Each row was made from one path, in order. Every step used is in the known rows, and no mark comes twice. Write each row's path.
Known rows:
Y/N/M/L/P/F: [ -3   7  -9  32 -11   5 -21  -3  17 -16 -17  36  12  14  19 -30 -17   4
 -30 -19 -20   0  22   6 -17  -2  23  11]
L/M/N/Y/B: [-14 -10  -1 -22  17  -2  14 -10   5 -15  11  23  -3   3  14  -6  14  33
   4 -23  12 -47  -5 -13  -3  32  -8   5]
Y/B/M/L/P/F: [  7  18   3  14   6   9   2  -7  15 -22  -9  11  -7   6   1 -19 -20   2
 -19 -13  -8 -11  19  20 -14  -5  16  25]
L/P: [  0  -5 -11   8   6  14  -8  -9  -3  13 -21 -10 -18  -3 -18  -6 -30   7
  25  14  19  16  13  -4 -12 -40 -23  12]
P/F: [  9   6 -15 -10 -32   5 -32 -17   7 -20 -12   4   9  -8  -1  -6   2 -12
   7   0 -13  -5  32  16  -7 -28  28  20]
F/P/L/M/N: [  4  -5  18  -9  20  -1   9   3  36  38   8  13  -2 -30 -24 -19  13  -8
   4 -32 -12 -26  11  10 -10 -22 -14  -5]
B/M/L/P/F: [ 20  12  -4  10   0  11  -7  -7  20 -17 -14   6  -4  -1  -7 -18 -24  -4
 -17  -7  -2   8  20  21  -9 -25   7  20]
W/P/L/M: [ 28 -13  25  12   7   1   6   9  -2  48 -30   8 -31 -34   6  23  -3 -12
 -11 -21   9 -29  12  23  -7 -47 -18  11]
F/P/L/M/B: [-14  24  20   6  28 -13   6  17  -9  28   6 -11   2 -24  -3  35  10   2
  -3  13  -2  -4  10  15 -18  -2 -17  14]
F/P/L/M: [ 17  -7  16  -3   9 -12   3  18  11  59  -8  16 -21 -51   7  19   7  -8
 -12  -3  -5 -12  24   9 -17 -21  -6  12]
W/P/F/B/M/L: [ 21   3  11  15  10   4   0   8   0 -10 -14 -14 -11 -13 -19   9   3 -30
 -12  -9  -8   8  -8  14  35   1   9 -16]
P/L: [  8  -1   3   1 -32   4 -40   4  -9  27 -22  -4  15 -26  -7  26  -4  -9
  13  -4 -20 -19  29  12  -1 -22  -9  17]
N/Y/B/M: [ 19  -7   6 -35   1 -13  29   4   1   5   8   3 -14  -4  19  -8  25  14
  -4   8  27 -31 -12  -2   4  17 -10   2]
W/P: [  5 -15   4   7 -11   4 -15 -14 -12  11 -29   2 -37 -12 -14  -7  -2 -28
  33   2   0   5  -3  -6  17 -75 -21  -7]
P/L/M/B: [ -7  21  16  13  17  -3   2  11 -16  15  -8 -25  12 -10  -7  45   6   4
  -7   6  11 -16   8  28 -14   1 -18  18]
W/P/F: [  9   2  -1   1 -23   3 -23 -20   0 -15 -16  14 -14  -5   1 -16  -6 -25
  11 -14 -20  -5  18  11  -2 -68  14  11]
F/B/Y/N: [-20  -9  -8 -15  -2 -26  17  -1 -15  12  40 -10   1  32  22 -12  14   5
   4  15   0  24 -20 -26  -5  38  28  -7]
F/B/M: [ 22  -4   2 -22   9   0  25  13  -4  23   4 -43  -9 -10 -13  14  19 -22
   5  17  22  -2  -9  16  17  10   3 -20]
M/N/Y/B: [-24  -6  -7 -21   2   0  -3 -16  -2 -24  12  21   8  11   5 -12  10  31
  19 -17  -3 -40  -6 -20   5  29 -12   1]
P/F/B/M: [ 24  10   2 -24   2  -2  19  10   4   6  15 -32   2  -2   0   7  15 -25
  -7   6   6 -10  -2  24   6  11  26 -13]
P/F/B/Y: [ -9   5  -7 -27 -22   0   4  -3 -17 -28  36 -21  10   9  13  21 -12  -1
  14  20 -13  29 -10 -14  -5  17  22   3]
L/P/F/B: [-11  15  -9   4  14  12  -9  -3 -11 -15  13 -21   8   5  -1  20 -27 -10
  13  -3 -15   4  15  11  -8  11  26  -2]
Y/N/M/L/P: [ -6  -9  -7  45   4  11 -15   8   6   8 -35  25   1   6   2 -16 -15   9
 -14  -5   1  13   2 -12   0   1 -11  -5]
Y/N/M/L: [ -3 -22 -12  41 -26   1 -30   9   8  -1 -43  28  17  -4   4  -6  20  -6
 -22  -5 -11   3   4 -12  23  25  11 -17]
W/P/F/B: [ -6   9  -1   4   2   6 -13  -6 -19 -15   7 -16  -5   1   1  20 -12 -28
  15 -12 -24  -3   4   9  11 -12  29 -15]
F/B/M/L/P: [ 10   5   3  21  29  16  10   9  -1   9 -14 -21 -16  -4 -25   6 -27  -4
  -3   4  16  21  -6   3  12   2 -20  -6]
L/M/B: [-10  14   3   8  26  -3  11   0 -14   1 -10 -29  -4  -3 -16  34  12   5
  -3  20  28   0   3  20  -6  -3 -15  14]
N/Y/B: [-16  -9 -12 -17  -7  -7 -10  -9 -19 -18   1  17   0  -2  23  11   8  31
  14   1   4 -28   3 -18   3  28  -4  11]

Write each row's path:
[-24  10  -2 -19 -16  -5   5  -5 -26 -26  23 -28   7  15  -8  20  -1  15
  25  43   5  40 -23 -19  -7  -2 -20  13]  M/B/Y
[  8   2   3   9  26   9  12   3   0  -3 -13  11 -16  -1  -1  -7 -24  25
  -6   2  22   3  -6 -10   6  10 -34   7]  N/Y/B/M/L/P
[ 11 -11  24   4  15   9   9  -5  25  30  -9   9 -11 -16 -23 -19   5 -13
   3 -47  -1 -38   1  18  -1 -43 -23  -4]  W/P/L/M/N
[ 19 -17  -8 -46  -2   1   9 -11  24  -1  20  18  14  -1  -6 -30  17  26
  18  -9  22 -14 -13 -19  11  -4 -37 -21]  B/M/N/Y
[ 10   6  16 -19  18   7  27  -6  29  -2  26 -14   0  13 -27 -36  14 -32
  11 -36  -7 -23 -17  19  14 -22   3 -31]  W/P/F/B/M/N
[ 13 -12  -6 -44   7   2  14  -3  14  -3  34   6  19   3  -8 -15  11  21
  17 -10  18 -17 -20 -20  15  19 -28 -32]  F/B/M/N/Y
[ 18   0  -1  19  19  13   3   3   9  11 -27  -7 -20 -10 -27 -12 -23   0
  -2  10  23  23   1   3   6 -23 -29   7]  B/M/L/P
[  5  11 -10   3 -10  12 -19 -16   9 -12  -8   6  -1   5   0 -17 -28   0
   4  -4  -7   4  31  15 -25 -39  10  25]  L/P/F
[-14 -13  -6   3 -34 -13   2  11   2  -3  17  27  25  22  55 -12  23   4
 -25   0 -21  -3 -14 -17 -16  42  37 -20]  P/F/B/Y/N/M
[  2 -20 -13  36 -31  23 -42  10   2 -14 -59  20  12 -24 -13  19   9  -6
 -10   4 -10   8   7  -9  29   7  -3 -12]  N/M/L
[-20   0   2  -7  11 -32  34  -2  -7  12  35  -5  -1  38  24 -16  20  17
 -15  20  21  20 -20 -12 -20  24   8  13]  L/M/B/Y/N
[ 25   7  12 -19   6  -5  26   5   2   8  14 -24 -16  -1   0   1   9 -33
  -2  -1   3 -10 -10  22   9 -15  15 -18]  W/P/F/B/M
[ -2  -3 -10  33  10  21 -22  -4  -4   0 -35  -1 -12 -11 -31  -1 -35   3
  11   8  11  27  12  -7   8 -25 -24  12]  M/L/P
[-17  -2  -8 -15  -8 -27  16  -5  -8   1  46  -1  11  39  33 -20   8   2
  -6   6 -11  18 -11 -19 -12  37  40  -1]  P/F/B/Y/N
[-16  13  21 -19   7 -21  22  13 -12   9  36  -7  -3 -11  11  24  -2  15
   3  32  -2  31 -16 -15 -26   3 -20  18]  F/P/L/M/B/Y
[ 13  -2   9 -21  -1  -7  27   5   3  13  -8 -19 -21  -3   0  -8  30 -11
  -1  10  22 -29  -7  17   3   1   5   8]  Y/B/M
[ 19   5  -1   6   1   5  -4  10   4 -11 -15 -19   6 -14 -22  17   2 -22
 -16   0  -5  10   4  16  28  23  17 -12]  P/F/B/M/L
[ -6  12 -13  -3  -4   8 -20  -3 -16 -17  10 -25  15  -1  -4  27  -5 -20
  10  -2 -20  -3  16  14   4  18  40  -7]  P/F/B
[ 15  -6   3  -2   2  -3   2   6   1 -11 -17   8  -6 -15  -5   6  13   9
 -13   4  13 -11  -5  -6  27  30 -12   0]  N/Y/B/M/L
[-12   8  -2  -7  -3   8   5   2 -18 -33  30 -14   5  10   3  17 -33  10
   4  16 -15  42 -14 -17  -6  23  12   4]  M/L/P/F/B/Y
[-30   4  -5  -8  -5 -30  16  -6 -15   2  37  -7  13  41  17 -21  18  14
   2  25   5  30 -21 -17 -13  21   6   8]  M/B/Y/N
[-33   8  -4  24  -7  -9  -8   7  -9  -6  -6   1  32  27  17   4  31   5
  -7  15  -3  -4 -11  -2  -7  23   3 -11]  Y/N/M/B
[  1 -18 -17 -35  -9   7 -15 -18  12 -15  13  23  21  -1  -9 -20   5  31
  30 -12   9  -9  -2 -29  12  -6 -31 -16]  M/N/Y
[-11 -16 -10 -16 -20 -28  13 -10  -4  14  23   8  -3  30  19 -30  21   9
   3  18   8  22 -10 -24 -10   7  12   8]  B/Y/N
[-13 -16  -5  30 -17   0 -13  14  -5 -10 -13  18  21   4  13  11  14   0
 -24   3 -17  19 -18 -24  23  55  16 -25]  F/B/Y/N/M/L
[ -3 -10  -9  42  -2  26 -24   6   4  -3 -44  16  -3 -11 -11   1 -24   7
  -4   4   5  16   7 -13   5 -11 -24  -2]  N/M/L/P
[ 10 -11  12  -4   9  11   5  -4  31  27  -7   1   6 -19 -26 -10   8  -6
   0 -39   4 -38  12  21  -5 -18 -14   2]  P/L/M/N
[ -9  13  -7  27   4  19 -18   8  -8 -22  -6  -3  18   2   7  24 -26  -5
 -10 -11 -22   3   8   5  -3  30  28 -15]  N/M/L/P/F/B
[-19  -1   2  -8  -3 -30  20  -7 -13   2  45   7  -5  38  35 -27   4  -7
   0  -3 -17  18 -21 -19 -10  13  34  -8]  W/P/F/B/Y/N
[-10   9  27  -8   4 -11  27   7 -23   1  21 -15 -13   3  11  28 -10  12
   0  20   6  18 -27  -8 -17 -21 -33  17]  W/P/L/M/B/Y
[  3   7  -9  28 -16  21 -29  -3  16 -24 -28  28  11  -3   6 -10 -24   2
 -17 -12 -19   3  23   8 -14 -16  10  12]  N/M/L/P/F
